Every row comes from one small tree of marks. The marks that hang from a mark follow it in brackets, in alphabetical order. Every link used is in the known rows. Which tree was each row made from?
Known rows
E(F(B(D)) V): [-1.57  0.52  3.30 -2.41  4.14  4.35  0.38 -5.98 -0.17 -3.20  3.05  3.53
  0.91  2.42  0.46 -2.17 -0.86 -0.75  1.81]
B(R): [-1.36  0.05  0.16  1.25  0.70 -0.02  0.08  1.13  1.50 -0.13 -1.16  0.50
 -1.54 -0.58  1.49 -1.15 -1.10 -0.52  1.50]
V(D(F R) E(B)): [-1.04 -2.71  3.22 -3.58  2.71  3.88 -0.53 -6.04  3.31 -2.11  2.89  7.60
  4.25 -0.79 -0.53 -3.71 -3.25 -0.87  0.75]
D(F(B V(E R))): [-1.75 -6.06  1.06 -2.34  6.15  0.88 -5.66 -1.66  2.01 -3.87  6.34  4.34
  1.34  5.86  2.52 -1.82 -5.76 -1.08  0.78]
V(E): [-0.87 -0.51  2.77 -0.21 -1.03 -1.44 -0.51  0.16  0.44 -1.78  0.05  1.98
 -0.51 -0.42  0.92 -2.64  0.51 -1.06  1.52]
E(B(V(D))): [-3.09 -0.38  2.83 -2.85  1.89  1.60  3.57 -4.24  1.21 -1.06  2.72  2.15
  4.80  0.65  0.04 -1.79 -2.65  0.77  1.19]
V(D E): [-0.64 -0.84  2.09 -2.72 -2.14 -1.34  1.28 -0.74  0.93 -1.99  2.69  3.73
  1.84 -0.77  3.30 -2.40  0.10  0.99  3.23]
F(V(E(B(D R)))): [-1.05 -4.02  3.46 -3.74  0.92  3.36  1.88 -2.65  0.28 -2.22  1.43  2.71
  2.56  1.10  1.85 -1.68 -6.93  2.08  4.80]
B(D R(E(F))): [ 1.48 -0.29  3.14 -5.45  1.18  2.22  4.49 -3.23  2.74 -2.68  1.57  3.34
  1.39 -3.06  3.66 -2.70 -4.12  1.40  4.66]
B(D R(F) V(E)): [ 1.78 -1.51  1.64 -8.91 -0.41 -0.68  4.62 -0.46  6.19 -0.42  4.73  0.69
  0.33 -1.61  4.61 -2.38 -7.10  0.56  4.39]
E(B V(R(F))): [-5.17  0.11  4.39 -0.92  5.45  2.79 -1.16 -4.28 -0.42  2.97  0.04  2.79
  0.04  1.68 -4.18 -4.30 -2.64 -1.27 -2.34]
B(D): [ 0.06  0.66  1.13  0.11  1.35 -0.34  1.95 -1.30  0.66 -2.40  0.34  0.94
 -2.19 -0.62  1.46 -0.22 -0.56 -0.16  1.40]
F(B(V(E))): [-1.05 -2.01  2.89 -3.39  0.73 -0.13 -0.28 -1.58  2.36 -3.00  4.84  0.83
  3.00  2.96  2.05 -2.11 -2.51 -0.87  2.41]
E(V): [-3.23  0.10  2.17  2.28  1.34  1.83  0.74 -2.04 -2.14  1.29 -0.50  2.08
 -2.50  1.80 -2.12 -3.13  1.97 -0.68 -1.04]
V(R(E F)): [-0.64 -0.32  3.57 -3.59  3.33 -1.80  0.76 -0.75  2.36  1.81  1.94  3.00
 -1.31 -0.40  0.06 -2.90 -2.76 -0.49 -0.84]
B(R(E F(V(D)))): [ 0.55 -3.19  2.28 -7.34  0.69 -0.37  5.04 -0.33  3.28  3.49  3.74  6.39
  0.15  1.16  2.96 -0.66 -4.58  2.37  1.40]
E(B F V(R)): [-5.21  0.12  5.06  0.29  6.07  5.81 -2.31 -6.38 -2.95 -0.47  0.29  3.47
  3.33  1.33 -3.08 -5.70 -2.32 -0.86  0.35]
E(F V): [-2.56  1.00  3.43  0.50  2.83  2.99  0.06 -3.65 -1.71  0.06 -0.28  3.87
 -0.76  0.79 -1.57 -4.04  1.80 -1.79 -0.48]
E(B(R) F(V)): [-2.50 -1.66  3.71 -0.86  4.76  4.09 -0.81 -2.97 -0.33 -0.61 -1.28  4.19
  2.66  1.39 -0.67 -1.40 -4.06 -1.06  1.12]
D(F(V(R))): [-1.85 -4.31 -0.40  0.89  7.15  0.52 -3.59 -0.77  0.71 -1.15  3.25  3.56
 -2.10  4.05  0.87 -1.23 -4.16 -1.26 -1.54]
B(D(F) R(E) V): [ 0.80 -3.58  0.25 -7.15  2.55  1.62  6.60 -3.35  6.66 -2.78  5.31  1.57
  0.76 -1.09  4.02 -2.71 -7.72  1.60  2.84]
F(B(D(R)) V): [ 1.83 -3.25  1.92 -0.50  5.03  4.75 -1.51 -3.66 -0.93 -0.91  4.34  4.90
 -0.46  5.13  0.41  1.28 -3.46 -0.04  1.45]
R(F(B V(D E))): [-0.21 -3.01  3.11 -6.83  1.35 -1.52 -0.30 -0.89  2.93 -0.09  5.76  6.55
  1.67  4.31  2.82  0.48 -2.70 -0.07  1.07]

Write each row's tree
[ 1.71 -1.43  0.11 -0.52  4.94  2.93  0.08 -3.86  3.36 -2.14  2.16  4.49
 -2.68 -0.51  0.33 -1.15 -2.64 -1.97 -0.57] : B(D(F R))
[-0.81 -0.92  0.85 -6.36  2.74  2.51  1.25 -3.11  4.21 -2.78  6.53  2.97
  6.18  1.43  5.43 -1.07 -4.79  0.55  4.75] : E(F(B(R V(D))))
[ 0.56 -3.95  0.55  1.34  6.24  3.24 -2.31 -2.31  0.91  0.70  1.96  6.54
 -2.97  3.45 -1.54 -0.72 -2.24 -2.54 -2.84] : D(F(V) R)
[-0.34 -2.60  3.75 -4.37  2.51 -1.64 -2.09 -0.03  2.38  0.07  3.15  4.80
 -0.79  4.59  0.59  0.18 -2.18 -2.12 -0.74] : R(F(B V(E)))
[-1.16 -3.17  4.67 -2.76  1.53  2.21  1.53 -3.71 -1.19 -2.79  1.26  3.50
  1.98  1.90  0.04 -1.43 -4.26  0.95  2.68] : F(V(E(B(D))))
[ 0.68 -3.00  0.83 -5.86  1.86 -0.21  3.19 -3.04  5.30 -4.78  5.70  1.69
  0.39 -0.30  3.65 -2.85 -5.34 -0.54  2.23] : B(D(F) V(E))
[-0.94 -4.02  3.18 -0.72  3.78  1.06 -0.06 -1.01 -2.39  0.75  3.20  3.62
  0.00  3.42  0.66 -2.51 -3.75  1.83  1.02] : F(V(R(E)))
[ 1.85 -0.04  5.19 -1.81  3.02  3.93  0.70 -4.51 -0.01  0.37  0.80  6.75
  1.13 -1.35 -1.15 -3.85 -0.40 -1.27  0.66] : D(R(E(F)))
[-0.61 -3.59  0.96 -0.94  5.98  2.11 -2.77 -2.09 -1.13 -2.88  5.70  1.95
  0.52  5.67  2.85  0.76 -5.44  1.19  2.73] : F(B(D) V(R))
[-2.69 -1.58  2.98 -3.89 -1.55  1.74  1.59 -2.32  2.01 -1.90  1.09  3.27
  5.41 -1.55  2.39 -3.10 -3.74  1.91  4.83] : V(D E(B(R)))
[ 0.28 -0.93  3.47 -6.53  4.62 -0.39  1.02 -3.13  3.92 -1.41  5.32  2.78
  0.45  1.26  2.18 -1.09 -5.41  0.64  1.49] : V(R(E F(B(D))))
[-2.57  0.05  6.66 -5.78  2.51  3.06  6.48 -6.84  1.29  1.72  0.31  4.39
 -0.05 -0.27 -3.72 -3.78 -2.73  0.78 -1.21] : R(E(B(D) V) F)
[ 3.65 -1.45  4.02 -6.22  1.97  4.65  1.78 -5.33  1.61 -2.55  5.74  4.47
  3.33 -1.18  2.66 -4.25 -4.99 -0.33  4.94] : B(D(R) V(E(F)))
[-2.58 -0.03  7.30 -4.50  3.20  5.95  5.22 -9.05 -1.21 -1.67  0.49  5.07
  3.23 -0.66 -2.50 -5.20 -2.33  1.17  1.53] : R(E(B(D) F V))
[-0.83 -3.02  3.11 -1.02  3.96  5.53  1.81 -5.96  0.84  1.91  2.27  7.01
 -1.67  1.26 -3.22 -5.37 -1.07 -0.76 -2.27] : D(F R(E(V)))
[-0.41 -3.98  5.59 -2.87  2.92  5.80  2.91 -6.23 -2.05  2.11  2.85  8.62
  4.33  2.51 -2.05 -2.11 -3.39  2.44  0.89] : F(V(D(R(E(B)))))
[-0.47 -0.29  6.52 -6.98  3.63  3.80  6.26 -7.71  1.88 -3.38  2.82  3.09
  5.35 -1.41 -0.01 -3.63 -5.24  0.75  2.65] : R(E(B(D V) F))
[-1.29 -5.77  0.45 -3.29  3.42  1.08 -2.86 -0.57  4.35 -3.17  4.17  4.23
  0.76  4.37  3.18 -0.76 -5.51 -1.06  1.59] : D(F(B(R) V(E)))
[-3.85  0.14  3.96  0.00  2.64  4.50  2.99 -6.00 -1.85 -0.99 -0.58  1.92
  0.33  0.96 -2.98 -2.95 -1.22  0.57  0.37] : E(B(D) V)
[ 0.21 -0.61  3.90 -4.46  0.92  0.39  0.86 -2.31  1.76 -2.70  3.29  2.58
  2.98 -0.56  2.26 -4.21 -2.11 -1.56  2.74] : B(V(E(F)))
[-0.29 -3.57  2.26 -3.01 -0.82 -0.33  1.03 -0.52 -0.98 -0.90  3.97  5.37
  1.54  2.50  3.15 -1.30 -1.41  1.70  2.94] : F(V(D E))
[-2.82 -0.36  4.98 -3.51  3.24 -0.42 -2.32 -2.07  2.12 -0.04  0.64  2.62
  1.95 -0.52 -1.19 -3.85 -4.13 -1.60  0.20] : V(E(B) R(F))
[-0.27 -1.27  1.53 -3.63  2.43 -1.86  1.75  0.00  1.62  2.45  2.64  5.81
 -1.82  2.42  1.21  0.93 -1.09 -0.33 -1.41] : R(F(V(D)))
[-2.88  1.10  3.57 -0.67  3.49  3.09 -0.59 -3.26  1.52 -1.79 -2.61  2.56
  3.10 -1.82 -0.62 -2.47 -2.50 -1.88  1.39] : E(B(R) F)
[-1.72 -0.38  4.80 -4.77  0.67  3.45  4.70 -5.84 -0.94  0.21  3.24  6.96
  2.78 -0.12  0.58 -5.07  0.46  1.89  1.92] : R(E(F V(D)))
[ 1.05 -1.09  3.13 -8.66  1.55 -1.27  2.36 -2.45  5.81 -2.48  6.44  1.62
  1.37  1.52  3.15 -0.88 -5.12 -0.94  2.33] : R(F(B(D V(E))))
[-3.03 -1.89  4.48  0.02  7.42  3.78 -3.57 -4.07 -2.60 -1.26  0.86  4.30
  3.26  2.87 -1.39 -2.44 -4.25 -1.11  0.30] : E(B F(V(R)))
[-0.26 -1.90  1.90 -5.22 -1.75 -0.71  3.28 -1.53  1.86 -1.73  5.72  2.52
  3.65  0.25  3.98 -3.04 -2.37  1.57  4.00] : B(V(D E))
[-1.01 -1.29  2.51 -1.81  4.91 -1.37 -1.81 -0.05  2.07  1.19  1.91  4.05
 -2.37  5.13 -0.69  1.94 -1.19 -2.81 -2.88] : R(F(B V))
[ 2.63  0.91  2.20 -2.56  3.33  1.34  1.15 -2.37  2.89  1.67  1.26  4.34
 -3.52 -1.15 -0.53 -0.40 -1.92 -1.88 -0.62] : B(D(R(F)))
